Each row was made from one path, in order. Every step used is in the known rows, and no mark comes twice. Write each row's path.
Known rows:
vevi, lago, segil, lubu, sibo: [ -6.2  40.1 -22.2  -6.1  29.5 -42.7   3.3  23.9 -11.9 -35.3  36.1  13.4
  38.7  20.8   5.2  14.4   3.9 -23.2   5.4  -3.1  12.9 -23.8  18.3  18.6
  -8.6   3.1  33.8]
poza, vevi: [-17.9   3.1  13.4  21.8  19.6  -0.3  13.7 -16.1 -15.6   1.6 -23.2   2.8
 -14.9   3.3  15.6  -9.1  18.2 -11.1  10.1 -19.1  18.2   1.2  30.6  13.5
 -20.4  30.9 -18.4]
sibo, vevi, lago: [-10.5   8.6  25.8   0.6  -1.4   0.8  31.0  24.6  -8.1 -16.3 -17.0  -2.3
   8.1  18.7 -45.3  -8.2   9.1  -1.6 -17.0 -34.1   3.0 -27.0 -11.0  30.4
 -20.2  -5.4  34.7]
lago, segil: [ 19.3  -1.9 -36.2  -6.7   1.4 -19.6  22.3  -5.8  19.4   9.1  17.4  30.7
  23.5   9.8   8.3  24.7 -15.5 -13.6   2.6  -7.6   9.6 -26.1  -6.0  14.2
  10.0  -0.9  22.0]
vevi, lubu: [-24.6  18.6 -22.5 -10.1 -32.6 -18.0 -28.8   8.7  11.3 -11.1  25.0   4.5
   3.6  -4.8 -12.0 -13.2 -21.6  11.6  -0.3  39.6  -8.2   7.4  -4.9   0.2
   5.4   5.6   2.1]
lago, lubu, vevi, sibo: [-15.8  20.4 -50.5 -47.1  12.2 -22.8 -13.5 -20.9 -19.1 -30.0   2.7  45.4
 -12.7  12.9 -30.9   3.9 -20.9 -37.6  15.8  25.8  -4.3   9.4  36.3  22.6
  -7.1  11.0  39.7]
lago, lubu, sibo, vevi: [ -4.6  -2.1  -2.1 -19.9  15.4 -41.3 -16.0 -15.4 -11.6 -13.0 -34.7  52.3
 -20.1   9.5 -43.2  16.6   1.3 -15.6  -0.3  24.3  15.8   7.7  33.6   7.7
  -0.7  13.1  -4.1]
segil, lago: [-26.8 -33.4   2.5 -35.7  -9.8  -5.5 -31.0  -3.1  10.9   8.2   0.5 -14.3
 -22.1  13.5  23.2  11.5 -15.9 -13.4  -0.7  15.7 -20.0  -9.9   4.9   1.3
 -18.1  11.0  13.3]
segil, lago, lubu, sibo, vevi: [-32.5 -35.5   1.0 -51.1   3.2 -36.7 -42.2 -15.5   0.7  -0.5 -27.2  26.9
 -40.6  19.1 -11.6  25.5 -11.4 -25.8  -0.2  36.1  -8.5  -3.4  33.6   8.5
 -18.8  20.7   8.6]
vevi, sibo, lubu: [ -7.8   5.9 -38.3  13.8 -25.5  18.7  -5.5   9.2 -26.5  -2.4  -9.9   6.0
  19.2  20.1  -5.5 -22.7  -5.1  33.4   2.7   2.2 -32.8 -19.6  21.1   2.0
   6.4 -13.4  24.0]
segil, lubu, lago, vevi, sibo: [ -9.9   5.8 -31.2 -20.8  -4.7 -47.9 -36.8   6.6 -23.0 -25.5  55.1 -12.6
 -11.0   7.6  40.1   7.2  -5.7 -13.5 -13.1 -22.9 -12.7   1.1  15.2 -12.9
   3.7  35.3  37.1]
poza, vevi, sibo, segil, lago: [-17.4  -9.8 -23.3  24.6   9.3 -19.0  25.5  -3.1 -33.6  -0.6 -24.2 -13.1
 -21.6   6.3  27.1  -3.6  29.0 -17.0  26.8 -19.3 -18.2 -22.9  52.2   2.3
 -31.0  37.2  -8.6]
vevi, lago, lubu, sibo: [-17.2  39.5   9.6 -26.2  24.2 -40.1 -19.9   5.8 -27.1 -32.8  -1.7   9.2
  17.6   6.4 -15.3  16.1  11.7 -27.0  -7.4  36.3  -2.8   2.7  29.1  14.6
  -5.0   4.8   8.6]
segil, lago, lubu: [-37.6 -40.4  -9.4 -71.5  -6.4 -23.7 -46.7 -24.3   0.5   5.9  -4.7  -1.9
 -25.7   9.5  11.6  28.5 -30.2 -28.3 -15.2  48.7 -17.6   7.8  20.2   9.5
 -22.0  11.8  21.1]
sibo, lubu, vevi, lago, segil: [-39.3  22.5 -45.5   9.7 -18.0  39.7   3.0  16.5  -8.8  -6.1   4.4  24.3
  19.4  39.3 -15.5   8.1 -40.9  -1.0   6.9  -5.8  -5.2 -18.9  22.0  36.7
 -11.1   3.2  44.8]
poza, vevi, sibo, lubu, lago, segil: [-11.5  -2.8 -27.8  34.0  -8.7  -1.4  17.2   0.3 -31.9   8.0  -6.6   9.6
   6.4  21.7  31.3  -7.6  18.5   0.2  -2.9 -26.4 -12.9 -32.8  55.2  22.1
  -0.8  32.3  19.7]
lago, lubu, sibo: [ -4.8   9.4 -10.2 -24.0  18.2 -43.5 -34.2 -20.6 -15.0 -14.5 -16.8  39.8
 -10.9   0.1 -16.3  22.2   1.1 -22.9   4.1  47.2   8.4  18.1  38.8  -4.1
   5.9  15.1 -14.9]
poza, vevi, lubu: [-38.6  17.1  -7.8  15.0  -4.9 -14.3 -10.7  -9.2  -7.7  -5.1  -3.7   5.7
 -12.9   0.8   1.9 -20.8   1.8  -2.9   8.7  11.7  12.7   6.4  24.9  12.4
 -15.9  36.5 -16.4]
vevi, lubu, sibo: [-16.0  34.4 -17.3  11.4 -14.0 -38.5 -41.5  16.6   7.6 -20.7  13.6  26.6
  -4.7  -4.5 -13.1  -9.0   0.8   9.5  23.7  44.0  -5.5   4.7  15.4 -15.2
  15.6  15.5 -25.1]
lago, segil, vevi, lubu: [  9.8  16.6 -49.1 -18.4  -6.9 -41.6  10.3   3.1  13.8  35.0  25.2  14.5
   4.4  17.4  11.6   6.1 -35.6 -14.6   4.5   3.7   7.5   3.8  -1.3  22.6
  12.2   7.4  37.4]
segil, lubu, vevi: [-34.3  14.5 -40.6 -14.3  21.9  -5.0 -23.4   1.8 -10.4 -36.7  33.1  20.8
 -22.3  21.7 -12.9 -10.1 -26.8 -22.5  27.7 -12.1  28.7  23.2  27.1  10.0
 -26.9  23.4  30.5]
lubu, lago, vevi, sibo: [ 17.1   8.0 -14.3  -8.4 -22.7 -37.1 -17.6   7.7 -14.5  -4.1  35.2 -12.4
  -4.7  -4.0  48.0  20.2   9.6 -18.3 -19.9 -31.2 -42.3 -23.8   2.2 -14.1
  31.6  34.7  21.4]
sibo, lubu, lago, vevi: [-28.6 -16.7 -17.6  14.3 -52.1  16.5 -32.9   4.3 -14.8  25.2   8.4 -16.6
  -3.5  14.9  34.7  23.9 -28.7  17.5 -33.0  -9.9 -31.0  -8.1  10.2  -3.4
  18.6  22.7  13.2]
poza, vevi, sibo: [ -3.6  17.3  -6.2  22.3  21.1 -11.9  17.0 -13.1 -28.4 -11.5 -18.4   8.8
  -2.1   8.5  11.4 -26.1  31.5  -7.0  17.4 -24.1  -0.3 -12.4  38.8  11.3
 -15.4  25.1  -0.6]
vevi, lago: [-11.8  31.4  16.7  -7.9   8.8  -4.9   4.0  21.0 -14.4 -21.8  12.1 -23.3
  26.6   7.8  -1.3  -0.4   9.4  -9.9 -11.7  -1.2 -10.2 -12.4  -1.3  16.6
 -11.1  -6.5  22.5]

Which path is each row?
[ 19.9   5.9 -47.0  23.9  -8.2 -19.5  36.4  21.1 -26.1  -8.8  -3.1 -11.0
   3.9  -2.7   0.6  -2.5  20.9   2.5  23.0  -9.4 -34.3 -24.5  25.9 -15.1
   0.5   3.9   2.7] -> vevi, sibo, segil
[  5.9  -5.6 -52.4  21.0  -9.2 -33.4  15.9  32.7 -41.7 -21.4  29.2 -23.1
  -3.4  -1.3  20.4   0.8  20.5  -2.4  12.6 -14.6 -30.5 -16.0  43.4 -19.0
  -1.6  19.6  18.6] -> vevi, sibo, segil, lubu, lago
[ -1.3  33.0 -44.1  -1.9  12.7   0.7   4.0   7.5  -8.9 -33.9  10.8  36.7
  -6.9  17.9 -20.6 -17.3  -4.5 -25.8  39.3 -20.3 -11.1 -14.9  22.8  14.9
  -1.9  13.9  35.0] -> lubu, vevi, sibo
[-13.4  43.2 -33.8 -10.7  19.3  -3.8  19.0  15.9   5.1 -30.7  29.0  31.7
  17.2  25.9 -15.9  15.1 -17.0 -47.5  22.4 -22.0   7.0 -25.8  12.0  39.5
 -10.7  15.0  49.9] -> lubu, vevi, lago, segil
[-31.9 -15.7 -34.9 -46.0 -30.9 -10.7 -43.5 -18.2   0.2   6.5  -4.8  -6.7
 -15.5  29.4  31.2  17.4 -33.5   2.2   0.2  -2.0 -47.8 -21.0  -2.4  -5.0
  -4.1  11.8  30.8] -> segil, lago, vevi, sibo, lubu
[ -7.6  41.5  11.4 -24.2  33.6 -45.0  -7.5   9.1 -36.6  13.8 -11.2 -16.3
 -12.9  16.5   3.6   0.5  -4.0 -31.4  -3.2  14.5  -1.7  32.2  34.5  22.6
  -4.7  12.7  28.2] -> segil, vevi, lago, lubu, sibo
[-22.8   4.9 -15.3  17.8 -16.7 -29.8  -2.8  -0.2  -5.5   0.4  24.8   4.1
  -4.4   1.0  31.4   3.9   3.2 -17.8  -6.5   0.8   3.7 -12.9  33.9  16.9
  -1.6  52.0   1.6] -> poza, vevi, lubu, lago, segil
[-33.0  33.4  20.8   0.7  38.1 -32.6  -1.4 -12.8 -38.0 -23.6 -24.6  10.9
   0.1  10.5   2.6   2.9  26.7 -34.5   1.6  12.3  14.5   3.0  55.3  24.5
 -25.4  36.5  -9.8] -> poza, vevi, lago, lubu, sibo
[-42.6   1.4 -35.5  19.8 -22.7  50.5 -14.1   2.1  -7.5   1.8 -10.9  20.3
  -7.4  30.5 -18.4  -2.8 -39.3  13.9  12.7  -1.0  -2.6   1.3  27.4  21.7
  -9.2   6.9  21.7] -> sibo, lubu, vevi
[-28.2  26.8  26.9  19.3  27.6  -3.6  17.6   0.6 -27.3 -15.5 -13.3 -18.8
   8.5   8.7  12.1  -8.6  25.7 -19.5   1.2 -19.6  10.3  -9.4  31.1  26.9
 -30.6  26.2   1.3] -> poza, vevi, lago
[-14.6 -15.0 -44.0  16.8 -17.1 -37.1   2.3  17.9 -27.3  -3.9  33.5 -35.8
 -25.8  -4.0  36.2  38.9  -4.3 -13.6  -1.3 -19.7 -11.8   1.7  28.8 -28.5
 -11.5  41.8  -2.7] -> sibo, segil, lubu, lago, vevi
[ 20.8 -22.7 -14.6   5.5 -18.0 -24.7  10.9  17.8   5.1  14.2  41.0   1.3
  10.4  -2.6  43.3  36.2   3.3 -27.0 -26.0 -16.3 -14.3 -33.0  14.2   8.0
  25.1  25.4  25.4] -> lubu, lago, segil
[-20.4  -3.2  -7.3  -3.1 -31.4  -9.6   2.2  11.4  12.5  -6.4  -7.1  21.3
  -9.8  11.2 -54.3 -17.4 -16.4  17.5  -6.6  -3.9   5.6  -9.7 -13.8  16.6
  -8.2   4.6  20.1] -> sibo, vevi, lubu
[-51.7  21.8 -24.7  13.6 -19.4  48.6 -10.0  14.2 -18.2 -11.7  -3.4   7.2
   9.6  31.9 -21.6  -5.5 -32.7   6.9   5.0  -2.3  -8.6  -6.7  23.8  30.1
 -14.5   4.4  33.8] -> sibo, lubu, vevi, lago
[-16.1 -14.3 -42.9  20.4  -0.6 -17.0  18.6  16.0 -23.3  -8.7  13.3 -25.3
 -17.4  -2.9   3.0  17.9  -5.6  -2.6  17.9  -2.6   5.2   9.0  28.5 -19.5
 -27.1  15.7  -9.1] -> sibo, segil, lubu
[-13.0   6.1 -34.5  35.4  22.0 -22.4  29.7   0.1 -44.8 -16.9 -11.1  -7.8
 -14.4   7.2  14.8 -16.5  28.2  -8.9  28.6 -25.4   2.5  -8.3  56.8   2.3
 -33.1  36.6  -5.9] -> poza, vevi, sibo, segil, lubu
[-22.8  36.3  -2.2  20.9  45.9 -36.9  12.3   2.2 -25.2 -27.2   4.7  15.2
  15.5  25.0  17.3   3.3  25.8 -31.0  17.3 -20.0  28.2 -16.3  47.0  28.4
 -27.1  36.0   7.1] -> poza, vevi, lago, segil, lubu, sibo
[  4.3  30.2 -12.1 -12.1   8.4 -19.1  24.8  16.3  -0.9 -15.7  25.2   0.1
  48.7  16.9   4.6  19.4  -0.4 -19.4  -9.6  -6.4  -3.2 -33.9  -3.6  27.0
  -2.3  -7.4  38.0] -> vevi, lago, segil
[-18.5   4.9  16.7 -31.5   0.4 -17.5  19.6   7.6 -16.2 -16.9 -20.6  10.7
   5.2  19.4 -54.9   3.9  -3.4 -11.1 -29.6  -8.4   6.7 -12.2  -0.8  37.2
 -26.4  -4.3  42.8] -> sibo, vevi, lago, lubu
[-27.8 -31.1  -5.5  25.4 -48.4  32.2 -19.8  19.5 -18.6  23.7   5.5 -20.6
   1.6  10.1  24.8   9.9 -14.9  23.7 -32.6   2.6 -26.7  -7.9  29.4   3.7
  12.0  13.9  13.2] -> sibo, lubu, lago
[-12.0  13.2 -64.6 -32.5   5.6 -25.9   3.6 -12.0 -26.5 -25.3  -1.7  32.9
 -19.1   8.6 -27.4  16.4 -17.7 -39.8  22.1  24.2  -8.1   4.2  44.2  12.5
 -10.7  19.6  28.2] -> lago, lubu, vevi, sibo, segil
[-16.8  26.2 -36.9  34.6 -24.6 -39.0 -20.8  26.7  -2.3 -14.7   5.3  13.1
 -11.4  -9.3 -11.6   6.7   4.1   5.8  31.9  41.0 -13.8   0.7  26.7 -25.0
   7.7  26.8 -40.1] -> vevi, lubu, sibo, segil
[-30.9  29.3  -3.0  33.6   9.6 -31.7 -21.6  -4.1 -10.0 -15.7 -12.2  25.4
 -16.5   2.8   3.8 -14.8  18.1  -4.9  28.0  14.3  13.7   5.9  42.5   2.0
  -8.9  46.1 -36.6] -> poza, vevi, lubu, sibo
[-17.7 -14.7   2.9   3.2 -45.0 -20.2  -4.6  29.5   7.1  -3.3  10.0   8.2
 -15.7   6.0 -29.6  -6.5  -6.0   7.2 -23.5 -12.7  -8.5 -18.9  -3.0  13.8
   1.3  21.8  22.9] -> sibo, vevi, lubu, lago
[  1.0   5.3 -17.9  12.2 -15.3  -2.8   0.8  23.4 -38.9  40.2  -6.1 -29.6
 -15.9  21.8  32.0 -22.5 -10.2   9.6  -9.2 -18.8 -32.7  10.5  37.4  11.6
  13.2   8.1  45.0] -> segil, vevi, sibo, lubu, lago
[ -0.2  23.4 -63.3  20.5   3.6  -2.4  25.3  18.4 -16.1 -27.0   6.1  22.5
 -15.9  11.5 -16.4  -0.6   2.1 -26.5  49.4 -22.3 -18.9 -20.2  32.6   3.8
 -10.9  21.4  20.9] -> lubu, vevi, sibo, segil
[-13.3  47.4 -31.9 -13.7 -18.9 -53.5 -51.3 -13.7  13.6 -17.3  13.7  27.4
  -9.8   2.1   4.1  17.7 -17.5  -0.5  16.7  13.9 -11.4   4.4 -14.8 -23.2
  24.0  29.4 -18.8] -> lago, vevi, lubu, sibo
[-28.1 -46.1 -37.2 -24.8 -17.5 -24.0   1.1  -3.9 -13.5  13.8 -12.1 -21.5
 -33.4  -1.0  11.6  48.4 -16.9 -24.1   2.1  35.6 -26.1  -3.3  34.1 -10.6
 -26.4  23.1  -6.2] -> sibo, segil, lago, lubu
[  1.6  26.0  26.6  30.1  21.3 -26.9   6.2  27.9 -10.6 -27.6 -26.9  28.0
  -0.5  15.8 -34.4  -3.9  32.9  -4.5  13.3 -20.6   3.8 -26.2  16.9   8.5
  -3.2  12.0  -6.5] -> lubu, sibo, vevi, lago
[  8.0   0.1 -42.7   4.6  22.5 -47.7   6.7   4.2   9.2 -14.9  17.1  56.8
   7.4  26.7 -14.1  14.6  -6.9 -12.1  16.3 -20.4  32.8 -20.1  18.8  11.3
  -3.8  11.7  21.1] -> lago, segil, lubu, sibo, vevi
[-17.3  35.9 -35.3 -32.4 -29.2 -37.9 -38.0 -19.9  14.2  -7.9  25.1   9.6
  -2.8   4.2   6.1  14.7 -36.0   2.9  -2.2   7.3 -14.3   7.2 -34.3 -14.2
  15.0  21.4   0.5] -> lago, vevi, lubu
[  1.7  19.0 -78.5 -19.4  21.7 -30.8   8.6   0.7   1.1 -31.0  45.8  52.7
  11.1  29.7  -2.5   6.6 -23.4 -29.1  28.1 -21.9  20.6 -18.1  22.0  22.3
  -8.7  12.7  58.7] -> lago, segil, lubu, vevi, sibo
[  8.7   7.5  16.3  34.8  16.0 -23.2   1.6  12.2   3.0 -11.8 -34.1  47.1
 -19.4  13.4 -36.6  -2.2  26.9   1.8  19.6 -19.5  11.7 -17.3  17.3  -2.3
   3.6  16.1 -20.1] -> lubu, sibo, vevi
[-15.6 -10.0 -26.3 -52.9 -13.4 -32.4 -37.1 -18.9   3.4  -2.7   5.5  -3.2
 -16.8  19.9  33.3  20.7 -20.2 -15.2   4.5  -6.5 -44.9 -22.1  -9.0  -6.3
  -2.6  15.3  24.4] -> segil, lago, vevi, sibo
[-24.0 -13.9 -30.0   0.0  10.5 -28.7  16.7 -15.4 -38.4  -2.9 -27.1  -5.2
 -26.6   6.2  19.7   7.2  19.5 -25.8  18.3   3.4 -16.9 -11.8  62.5   8.9
 -33.9  39.1  -0.6] -> poza, vevi, sibo, segil, lago, lubu
[ 13.7  32.0 -36.1 -22.2  -3.3 -34.6 -10.3 -19.8  -6.2 -13.6   7.7  10.1
   4.4   8.6  14.8   8.9  -5.1  -2.1   5.4 -27.0 -27.9 -15.9 -19.2 -12.8
  20.3   9.6  16.8] -> lago, vevi, sibo
[  8.9   9.3 -48.9   2.8  27.4 -48.0  -6.1   0.0   7.9 -18.2  30.7  48.3
  13.5  20.2   8.7  19.8  -7.7 -15.4  21.9  -3.2  30.2 -12.1  24.5   1.5
   3.8  12.0  16.3] -> lago, segil, lubu, sibo
[-21.4   1.7 -10.9  -2.3 -48.4 -26.3 -34.9  25.3   2.9  -5.9  44.6 -12.7
  -3.4 -13.2  15.6   1.1  -9.9  -1.9 -20.7  30.2 -23.1  -3.1   9.7  -6.4
  18.8  26.6   8.4] -> vevi, lubu, lago
[-23.6  -3.5  -9.0  37.1 -11.5   9.6   4.6   3.4 -41.2   3.3 -16.3  -4.2
  -3.4  13.7  29.3 -20.2  23.6   6.4  -4.5 -21.7 -17.7 -20.7  56.0  15.2
  -8.1  31.5   8.5] -> poza, vevi, sibo, lubu, lago
[-20.5 -42.6 -27.4   5.7 -18.5  -8.8  13.3  12.3  -5.6  16.4 -10.2 -33.6
 -30.9   0.8  21.6  33.3  -6.9 -12.7  14.6   8.7 -28.5 -14.3  23.3 -15.8
 -24.7  23.0 -13.2] -> sibo, segil, lago
[-34.4 -36.5 -49.5 -25.9 -11.6 -16.5  -0.7  -3.5 -11.2   5.1  -6.8  -9.2
 -41.3   6.7   3.1  45.9 -25.3 -38.5  18.3  29.3 -19.2  -3.7  39.0  -1.2
 -31.7  34.4   5.3] -> sibo, segil, lago, lubu, vevi
[-28.5 -18.9 -11.3 -53.0 -13.3 -22.1 -41.1 -24.1  17.4   6.5   2.9  -9.9
 -29.3  15.4  36.4  32.5 -29.1 -19.4  -2.8  -3.4 -27.4 -10.0 -17.7  -8.7
  -8.3  23.2  13.4] -> segil, lago, vevi
